What can hang from each mark:
boka: zugis
saza: delu silig
deri: delu
silig: kudone saza vevola
kudone: silig zugis
meluroz: bipi zugis
bipi: meluroz
vevola: silig
tepamav: delu
delu: deri doton saza
zugis: boka meluroz
doton: delu silig

Each row was made from one small tree. The marks that hang from a mark follow it in brackets, in alphabetical order. Every link used is in the known rows. Write each row's tree.
Known rows:
delu[doton[silig] saza]: [-30  21   6  25  -4 -15  -8 -11   1   7 -12   3 -18  18  28   4 -18  18
  -3  -2   0  30  11  10  -2 -25  -1 -14 -17 -17]
delu[deri doton]: [-22   7   4   2  -7  27 -13   1  27  17   7 -14  -3   2  22  26 -24  19
   1  21  -8  15   5 -11 -26  -9  -1 -40 -20 -12]
boka[zugis]: [ 14 -26 -19  -2 -15   4   3 -19  -2 -12 -13  -2  12  -1  32   7  -9 -22
  -7  -3 -19  -7  45  -8   0  12 -32 -31 -21 -33]
doton[delu[saza] silig]: [ -5  -3  -2  15 -23 -24  -7  27 -15  16 -24   1 -23   9  54 -11 -12  18
 -10 -20  -4  29   1  -1 -13 -16  -4  10 -35 -18]
kudone[silig[saza] zugis]: [ 12 -25   5   5   2  13  -6  -3 -10 -26  17   6  27 -15 -13   5  29   3
  54   1  11 -41   6  11  10  16   6 -25 -17  -3]
tepamav[delu[doton saza[silig]]]: [-34  25   5  -3   8 -11 -11 -16   4  -9 -25   6 -11  37  28  12 -37  26
 -15  -9   6  16  31  -8 -27 -22   7   1 -20 -33]
zugis[boka]: [ 24  -8 -29  -1 -29  10   0   6  12 -11  -2  -4  -7 -17  12   0  16 -27
  -4   1  14   4  19 -12   2   6 -38  -6 -26  -3]
silig[kudone saza[delu] vevola]: [ -5  -3  11 -32  27   0  14  13   1  13 -28   5  -9  18 -27  -7  13 -26
 -24   4 -11  -2 -15  21 -11   8   6  56  52  15]
tepamav[delu[doton saza]]: [-43  15  -3  12  11   7 -22  -5  22  -4 -26  -8  -9  30  37  15 -29  25
  -3  23  14   5  17 -10 -26   2  10 -15 -26 -29]
kudone[silig[vevola] zugis[boka meluroz[bipi]]]: [ 41 -23 -12   2   0  -4 -15  12 -11 -14  36  -3  24 -42 -38 -18  15   1
  44  12  38 -51 -40 -17  25  14  -2 -43 -17  38]
zugis[meluroz]: [ 28 -14 -16 -27 -19   3   9   0 -18   0   3 -17  -2  -7 -12   5   4 -24
 -13  -8  -2 -14   2 -24  -5  19  -3 -36 -31 -12]
tepamav[delu[deri doton[silig[vevola]] saza]]: [-78  17   2  29  24  -4 -34  28  32  35 -18   2 -17  18  53  -6 -44  64
 -18  30   6  24 -20  16 -51 -57  28  29  -6  13]
kudone[zugis]: [ 17 -26 -18  -7 -24  14  -2   4  -9 -31  18  -8  21 -12  16  19   6 -11
  30   0  13 -25  26 -23   9  16 -11 -34 -37 -28]
meluroz[bipi zugis]: [ 34 -24 -20  -2 -15  17  22  17  -7  10  39 -31  -9 -34   2  19   8 -16
   9  -2 -24  18  13 -29  17  56 -40 -48 -21 -25]
tepamav[delu]: [  7 -20 -21 -15 -13  18   4  21   4 -10 -17 -14   1  -6  42  11 -16  -6
 -15  15   0  -9  20 -31 -29  23 -16   5 -40 -25]
deri[delu[doton[silig]]]: [  7   8   5   8 -25   3  21  -1 -13   5   9   6 -18  -6  35   5 -27  15
 -10  -4 -19  32   1 -10   0  20  -6   7  -6 -19]
silig[kudone[zugis[meluroz]]]: [ 25  -3   2   4 -12  -1 -10 -11  -5 -26  16 -17  28   4 -22   5   7 -23
   4   3  17 -35  -8 -28  32  16  18 -39 -19  -8]
meluroz[bipi]: [ 32 -26  -9 -23 -16  13  22  11  -8   3  15 -22  -1 -29  12  10   2 -17
   6  12 -12  11   9 -38  -9  37 -38 -41 -33 -21]
silig[kudone[zugis] saza vevola]: [-19  -9  -1  16  33  14  -3  12   9  -8  -7   6  22  -2 -27   1  23  -6
  19   8   6 -19  -7  16   1   2  30  29  26  15]
kudone[silig[saza vevola] zugis[boka meluroz]]: [ 13 -14 -16  10  20  -1 -25  10  -9 -14   9  12  16 -25 -56 -21  35   6
  39  -2  33 -60 -35  28  12 -11  28  -1   9  51]
saza[silig[kudone vevola]]: [  0  13   2 -24   7  -3  24  -9   1   5 -11  14  10   3  -6   6   2 -29
 -22 -17  -7  17  10  -7  -6  -3   1  34  20   3]
bipi[meluroz]: [ 22  -4 -17 -23 -19  26   7 -22  -3  -4 -12  -6  -2 -14   8  20   4 -29
  -4   1 -14  -7   9 -24 -13  24  -2 -12 -20 -16]
silig[saza[delu[deri]]]: [ -1 -23   8 -39  -7   1  -6  22  -8  16   9  -8 -18  11   8  -3   6   3
 -10   6 -18  -1   0  15 -31 -15 -12   6   7  -7]
doton[silig[kudone[zugis] vevola]]: [ -6  -6  -5  25   1  -1   2  16   1 -11   6   4  21 -12   9  -5  -1  -8
   1   2   7  -4 -10  -1  19 -11  11  29   3  13]
saza[delu silig[kudone]]: [ 33   8  18 -52 -25 -19  23 -21 -23 -12  -3   5  -1  31   3   3  -8 -39
 -35 -29  -9  13  22 -20  17   4 -26  21  12 -23]
bipi[meluroz[zugis[boka]]]: [ 31   7 -42  12 -26  30  -9 -14  11  -1  11 -11 -20 -26 -10  11  24 -31
  -4 -10  -7  -1  10 -13  26  26 -18  -5   0  -2]
delu[deri doton[silig[kudone]] saza]: [-59  37  31  42   3 -12 -29 -15  37  23   3   0  -9  25  32  -3 -19  29
 -18  21  -2  43 -11  11   0 -47  17 -14  -1   1]
kudone[silig[saza vevola] zugis[meluroz]]: [  3 -23  -3  -7  27  -2  -9   6 -22  -8  12   6  24 -16 -54  -6  25  10
  43  -7  18 -60 -32  24   0   3  42 -12   5  31]
deri[delu[doton]]: [  4   4   5 -13 -21  20  20 -11   1   0   8   2  -8   0  23  21 -18   3
   5   8  -8  20  11 -16  -5  45  -4 -13  -5 -31]
vevola[silig[kudone[zugis[boka]] saza[delu]]]: [ 24   3   6 -12  -4 -13   6 -18  -2 -25  -5   1  -6  13 -31 -15  15  -7
  -9  -6  14 -24  11   6  38   2 -17  20  38  10]
delu[deri saza[silig[vevola]]]: [-40   3   1 -21   0 -17  -7  -3   6  27  11  19  -3   9  20  -1   2  14
   3 -11   9  23  11  18 -38 -53   8   4   3  -5]
vevola[silig[kudone saza[delu[deri]]]]: [ -6   4  29 -36   3  -7  18 -12   6  25   0  -9 -16  14 -10  -4  -1   7
 -32   3 -19  12  -4   9  -8  -4  -7   9  40   6]
kudone[silig zugis]: [ 22 -28   2  -1 -24  11  -3 -11  -6 -32  30   4  39 -19  14  16  15  -8
  50   2  23 -41  10 -17  18  24 -10 -47 -38 -12]

Which tree is each row?
[-10  23  18  -1  13  -9   9   9   3  12 -25   5 -16  29   6  -1 -36  -6
 -39   2 -14  23 -23   8   5 -10   2  50  40  14] -> saza[delu[doton[silig[kudone vevola]]]]
[ 54 -10 -21 -14 -20  -2   1  11 -10  -1  17 -25 -11 -30 -23 -15   7 -19
  -7   6   6  -5 -15 -34   6  20 -33 -45 -32  12] -> zugis[boka meluroz[bipi]]
[ 44 -31 -11 -14  -7 -14   2 -15 -28   1   9 -24   6 -16  -6  -8 -17 -16
 -10   1 -24 -15   9 -26   6  28 -28 -67 -29 -14] -> boka[zugis[meluroz[bipi]]]
[-19   7   0  19  30  -4  14  22   3  22 -26  11  -7  -6 -14 -16  14  -7
 -26   1 -24  21 -19  27 -12 -16  16  67  31  31] -> doton[silig[kudone saza vevola]]
[  5   1  10 -33 -35 -23  23 -32 -24  -3  18  24  -9  11  28  -2   8  -5
   6 -27   7  27  36  -1  -3   9 -10  -1  -7 -47] -> deri[delu[saza[silig]]]
[-25  -7   5   2 -22  -1 -29  24  15  26  -9  -7 -10  12  57   1  -7  30
   6   7   4  22  -3  -6 -31 -23   3 -24 -36 -20] -> doton[delu[deri saza]]
[ 41 -16 -33  13 -22  18   5  18   7   6  35 -26 -18 -40  -2   1  21 -19
   5   0  -5  16  11 -26  29  42 -53 -35 -17  -6] -> meluroz[bipi zugis[boka]]
[-56  32  18  37  45   7 -13  25  31  43 -16   4 -11  11 -10  -8 -14  34
 -22  21 -27  36 -37  37 -26 -47  36  45  41  43] -> delu[deri doton[silig[kudone saza vevola]]]
[  2   0   6   6  12   5  20 -22   0 -13   0  -5  17  -3 -28   6  11   3
  10  -7  -2 -14  14   0  17  16  10  -5  18   0] -> vevola[silig[kudone[zugis] saza]]
[ 20 -16  -8  17  -6  12 -23   0   2 -31  14  12  21 -21 -18 -11  41  -1
  50   3  26 -42   2  14  19   1  -7 -15 -14  17] -> kudone[silig[saza] zugis[boka]]
[-31  22  11 -20   5 -14  17 -24  -5  13   0  31 -12  20  10   7 -16  19
   7 -19   4  34  13  17 -17  -1  18  21  30 -25] -> deri[delu[doton saza[silig[vevola]]]]
[  7   8  -6  18   5   3   5 -21  14 -23  -2  -1   7  -8 -32  -9  23   2
   8  -3  14 -14  14   3  31   2  -7   7  23  18] -> vevola[silig[kudone[zugis[boka]] saza]]
[-14 -22  18 -39  14   4  -6  20   1  27   7  12  -4   2  -5  -8  14  10
  13   8  -2 -17 -31  35 -33 -13   7  19  29  28] -> kudone[silig[saza[delu[deri]] vevola]]
[-19  10   4  19 -12   9 -12  13  14  22  10 -12 -13  -1  36   9 -30  30
 -11  11 -21  30  -3  -2 -20 -31  -6 -19 -21   2] -> delu[deri doton[silig]]
[-15  -6  -1  32  28  -1  -2  23  -6  -3  -7  10  11  -6 -16 -16  13   4
   5   1  -5  -6 -15  26   5 -21  27  51  24  24] -> doton[silig[kudone[zugis] saza vevola]]
[-38  29  11  37  50   2   6  14  14  24 -34   8 -13  11 -22  -4  -8  10
 -24   8 -25  28 -26  32 -13 -19  31  57  40  35] -> delu[doton[silig[kudone saza vevola]]]
[ 17   2  19  -9   1 -20  11  10 -21   0 -17  -2 -22  20  -3 -20   6 -20
 -42  -8 -24  14  -8  15   8 -10 -11  52  26   5] -> doton[silig[kudone saza[delu]]]
[-19  33  17  38  26   4   1   2   8  11 -25  -2 -13  16 -13  -3  -7   8
 -24   4 -31  31 -10  18  -1 -12  14  27  19  12] -> delu[doton[silig[kudone saza]]]
[ 34 -24   0 -10 -20  -2 -10 -13 -22 -25  34  -5  32 -11 -18   7  12  -7
  38  -7  24 -57  -9 -20  26  23  12 -64 -40  -5] -> kudone[silig zugis[meluroz]]
[-18  18  -7  17   2 -21 -21 -21  16 -24   0  28  19  15 -11 -17  19 -10
  13 -14  46  -3  14  11  27 -45   8  24  19   9] -> delu[saza[silig[kudone[zugis[boka]] vevola]]]
[-57  39  15  38  26 -13  -5  -9  27  21 -26  13 -10  23  10  -5 -17  11
 -15  12   2  38 -17  21   2 -29  23  25  25  12] -> delu[doton[silig[kudone vevola]] saza]
[ 25  29  14  -5 -14 -13 -19 -26  -1 -41   2   7   5  37 -14   4 -21 -13
 -10 -18  20  -6  16 -14  48 -20 -15  10  20  -6] -> saza[delu[doton] silig[kudone[zugis[boka]]]]
[-30  31  21  28  32   2  19   8   5  27 -17  20 -16   5 -10 -10  -8  18
 -16  10 -25  38 -28  30  -9  10  32  73  57  25] -> deri[delu[doton[silig[kudone saza vevola]]]]
[-11 -12 -16   6  21  -2  17  35 -16  22 -20   5 -16 -19  -6 -13   8   2
 -11  -9 -23  15  -7  33 -32 -19   6  54  12  23] -> doton[silig[saza vevola]]
[ 41 -27  10  -6  11  -7  -9   1 -34 -13  36 -15  21 -29 -50  -9  20   9
  47   0   6 -49 -30  -9  14  28  14 -63 -24  12] -> kudone[silig[saza] zugis[meluroz[bipi]]]
[ 10  -2   1   2 -14   6  23 -27   6 -22  12  -9  25  -7  -2  14  -1  -8
   6  -3   8 -13  20 -30  29  26  -8 -26  -2 -13] -> vevola[silig[kudone[zugis]]]
[-12   3  19 -24  34   4   5   3  -5  11 -21  15  -7  18 -25   7  -5   8
  13   1  -5 -14 -24  37 -18   8  11  24  41  18] -> kudone[silig[saza[delu[doton]] vevola]]
[-13   1  -5 -24 -10 -17  -5  -9 -10 -12 -15   5  -5  21  36   1 -13   9
 -14 -16  10   7  38 -12 -27 -17  -5   6 -31 -35] -> tepamav[delu[saza[silig]]]
[ 32  11 -11   2 -17 -10   3 -29   2 -24  12 -11  12 -11 -37  -8   8  -9
  -8  -5  31 -32  -2 -23  46   9   0 -30   1  15] -> vevola[silig[kudone[zugis[boka meluroz]]]]
